Each row comes from the steps of one walk. Every step used is in the known rows, and no mark comes twice. Write the walk behind each row, first mark first.
In the rows, zero is written as 128.
Known rows
R, T: [126 133 116 135 165 130 124 158 148 108 78 159 129 144 123 126 155 114 118 137 117 137 128 135 121 136 162 151 103 145 126 133]
V, T, W, E, A: [128 136 107 162 163 126 119 136 144 102 82 184 100 143 135 111 149 123 123 125 103 163 123 96 103 162 158 137 76 171 139 158]
N, G, A, T, R: [96 139 117 146 139 138 113 167 127 122 85 162 111 109 113 145 150 125 139 115 102 138 128 95 114 179 157 150 80 131 125 153]
R, T, A: [109 135 118 126 162 129 120 137 144 92 93 156 121 138 111 127 171 118 148 134 100 153 117 126 111 140 154 158 90 153 130 149]
G, C, T, W, E: [155 150 83 120 110 156 85 147 148 91 100 159 110 132 138 114 153 139 111 132 104 159 155 110 117 178 177 118 101 149 133 158]
E, A: [112 141 130 141 162 136 101 143 125 107 80 154 105 140 125 126 144 118 149 112 109 146 122 110 105 137 144 150 98 142 137 142]
V, T: [125 130 114 142 160 128 135 138 136 102 74 169 122 143 112 111 157 110 118 141 112 137 115 136 128 149 167 150 99 153 128 135]
U, G, C: [124 144 133 99 99 169 97 146 114 126 90 143 103 153 89 115 161 133 126 119 114 132 120 127 109 143 138 136 134 98 145 145]
A, G, C, T, V: [118 150 117 81 104 145 81 144 121 107 106 140 139 120 118 116 170 130 125 136 91 132 140 127 117 129 166 148 118 110 141 147]
T, R: [121 133 117 142 128 142 110 134 119 113 89 110 113 116 110 147 145 127 145 125 108 146 125 112 113 159 174 155 91 125 130 128]
W, E, A, G, C, T, R: [123 167 104 105 107 172 79 123 136 119 87 158 113 83 127 124 164 142 128 122 102 153 140 79 95 167 176 154 97 142 129 146]
N, G: [117 145 128 136 130 153 116 169 135 117 73 146 111 149 121 115 152 121 132 133 125 116 133 113 124 151 146 131 111 137 147 142]
U, G: [125 137 132 132 115 152 124 125 111 132 81 144 109 165 83 120 150 122 127 133 112 129 106 119 110 136 148 153 117 124 145 138]
W, T: [136 138 110 129 142 144 125 149 150 86 70 161 124 143 130 119 151 116 106 151 123 143 132 124 131 154 163 163 110 149 137 133]
U, G, N: [124 138 140 141 129 143 131 141 111 147 61 145 108 152 70 125 169 136 136 133 115 123 90 123 117 150 158 147 100 103 140 142]
A, E: [128 145 119 140 139 131 102 140 142 114 98 159 107 121 111 133 161 112 137 137 111 128 131 117 128 146 175 134 109 127 125 147]
G, A, E, W, T: [133 135 100 148 146 129 113 170 147 81 98 202 107 129 111 129 157 123 126 151 101 146 123 107 129 186 155 143 95 126 122 168]
R, T, W, E, A, G, N: [127 146 132 150 166 134 132 153 138 142 60 187 121 126 116 119 171 139 126 140 108 136 112 93 102 159 158 134 76 136 131 154]
U, G, C, T, R: [127 147 98 98 86 174 92 120 114 119 95 129 111 113 99 134 157 142 121 130 103 144 126 104 110 176 165 156 108 121 130 144]
A, E, W, T, C: [134 137 77 116 134 148 112 149 148 70 106 177 116 140 142 131 159 137 107 147 102 137 151 120 129 182 141 129 99 124 127 165]
T, V: [111 129 130 133 133 111 102 152 122 106 102 113 124 144 112 130 155 117 145 126 95 139 126 137 116 117 171 153 98 113 147 138]
G, C, T: [134 153 97 90 119 165 79 149 135 91 92 153 121 124 128 118 158 130 121 128 110 142 146 130 126 161 163 136 120 132 126 146]
N, G, U: [102 145 123 138 116 125 123 178 146 130 73 156 115 159 101 137 155 122 147 112 125 129 130 127 138 157 158 137 109 118 143 144]
C, T, V: [119 138 104 118 127 120 95 140 128 96 103 129 131 133 122 128 155 119 133 137 91 142 134 133 123 131 181 159 95 136 140 143]
W, E, A, T, V: [98 137 116 140 158 100 98 146 145 114 95 162 119 119 141 127 157 117 138 119 80 151 132 111 102 116 179 153 84 137 141 155]
C, T: [136 145 94 119 136 147 103 132 135 95 85 154 127 133 126 123 148 120 123 140 109 141 136 124 127 154 174 150 105 158 125 138]
G, U: [112 138 117 138 126 113 118 159 140 121 83 146 122 156 95 148 151 121 152 108 114 146 127 143 134 147 172 147 107 113 132 135]
R, T, W: [140 118 103 141 155 130 130 157 134 99 95 151 126 158 132 132 140 119 113 143 108 143 133 127 120 163 147 131 93 145 128 146]

Which walk is each row?
[120 127 109 147 143 131 131 124 127 109 79 139 118 116 108 134 155 121 126 137 107 146 115 117 119 167 176 162 82 145 125 131] | V, T, R
[119 159 147 147 155 141 117 145 134 147 52 174 113 117 102 117 175 138 143 129 113 131 108 94 103 142 170 142 88 124 137 144] | W, E, A, G, N
[156 143 82 143 125 144 105 134 148 95 95 158 114 140 136 119 143 130 113 142 103 158 146 105 117 172 185 128 89 166 134 151] | C, T, W, E
[105 153 141 146 142 143 105 192 128 115 80 170 99 152 97 119 156 121 147 107 120 132 126 109 119 160 139 138 97 130 143 155] | N, G, A
[114 137 93 108 150 144 113 144 134 95 93 157 130 146 146 135 151 128 114 117 100 133 156 137 119 150 144 130 102 133 125 149] | A, T, C
[133 136 102 160 149 124 112 161 145 106 96 185 108 139 126 129 145 125 123 123 93 162 139 106 110 172 172 125 80 148 128 163] | G, A, T, W, E
[110 126 124 131 154 103 114 163 139 107 96 134 133 143 118 129 162 112 129 136 96 138 126 143 117 115 169 160 95 123 138 138] | R, T, V
[91 126 121 130 162 101 103 147 127 109 97 152 127 128 138 135 150 113 142 120 81 143 126 122 108 119 158 156 88 128 137 152] | E, A, T, V
[126 133 82 130 133 132 98 124 135 78 123 174 109 113 115 135 164 129 159 155 76 147 121 104 119 181 165 128 88 135 117 176] | C, T, A, E, W
[125 132 97 154 131 133 110 156 136 90 102 171 104 104 105 150 153 132 137 145 96 154 122 92 120 203 167 157 78 120 119 160] | G, A, E, W, T, R
[134 114 96 137 148 130 126 142 124 100 98 155 128 146 143 138 131 119 118 142 94 140 138 123 122 169 150 122 94 139 124 151] | A, T, W
[124 132 112 158 147 122 97 170 126 100 114 183 99 129 96 138 154 125 160 130 89 141 117 111 117 177 154 120 91 105 118 171] | G, A, E, W
[104 122 116 128 146 103 111 149 130 107 100 137 135 130 129 136 153 113 133 133 83 136 131 138 118 121 173 151 96 119 136 145] | A, T, V
[146 135 90 97 93 170 98 131 110 103 106 153 116 156 115 120 146 138 106 138 101 143 135 114 118 182 138 126 114 129 137 161] | U, G, C, T, W
[135 147 91 146 145 141 97 133 143 98 92 173 104 136 144 119 142 129 126 123 100 165 138 88 103 166 165 137 80 174 137 159] | C, T, W, E, A
[135 125 101 149 138 128 106 150 132 98 108 163 107 126 114 136 150 124 149 150 92 131 122 116 122 166 162 117 103 111 120 159] | A, E, W
[118 155 116 102 125 157 113 105 123 102 92 163 134 123 106 117 170 125 144 150 95 141 122 104 109 145 159 158 104 157 133 147] | C, T, A, G
[107 140 104 152 152 130 107 128 144 119 82 158 108 92 140 143 146 127 135 119 94 157 130 86 97 158 182 155 75 150 124 145] | W, E, A, T, R
[127 144 122 148 149 141 132 124 133 122 76 195 118 138 126 103 157 123 116 142 102 145 121 86 97 151 152 139 89 165 139 150] | V, T, W, E, A, G
[111 167 102 94 109 160 77 140 150 95 112 179 98 101 117 119 190 128 142 136 102 132 139 96 129 174 159 131 109 141 131 181] | N, G, C, T, A, E
[141 120 94 138 141 141 127 156 143 74 80 167 125 146 132 122 142 126 118 163 105 144 126 121 125 172 153 145 103 133 132 144] | E, W, T
[111 146 131 126 117 126 129 147 132 139 78 159 136 148 88 140 156 122 147 123 115 134 125 130 127 138 167 149 115 110 133 131] | A, G, U
[124 122 101 135 129 109 112 156 144 82 111 157 122 128 124 130 161 121 128 163 86 138 126 121 128 153 170 150 96 112 138 160] | A, E, W, T, V
[108 151 94 121 163 140 101 140 150 101 89 181 113 134 159 126 155 133 118 103 96 148 157 111 102 147 149 132 87 152 131 159] | W, E, A, T, C
[113 145 117 142 139 114 132 152 152 139 82 195 128 148 114 134 156 127 132 120 106 154 129 104 110 153 160 144 91 139 133 150] | R, T, W, E, A, G, U
[116 154 137 146 127 134 104 145 121 137 103 186 89 143 63 130 168 118 142 119 106 134 109 103 115 154 155 149 105 117 131 163] | U, G, A, E
[111 147 139 115 130 151 120 115 117 111 91 149 127 132 97 121 170 123 156 142 99 138 117 107 104 132 150 151 105 136 140 143] | T, A, G
[104 153 111 106 112 131 120 120 135 117 91 170 138 136 88 138 170 127 157 127 98 150 122 120 125 153 169 163 103 137 131 148] | C, T, A, G, U
[118 131 118 125 133 116 114 154 141 87 91 135 130 143 124 124 158 116 119 146 103 144 131 132 127 130 171 172 100 129 150 138] | W, T, V
[154 156 94 110 101 167 94 137 142 107 97 168 122 127 133 109 158 140 106 144 103 148 153 100 112 172 170 119 109 145 136 155] | A, G, C, T, W, E
[143 130 90 141 139 134 121 151 152 80 94 186 116 127 130 127 154 122 118 170 104 137 127 111 132 178 163 139 104 131 125 156] | A, E, W, T
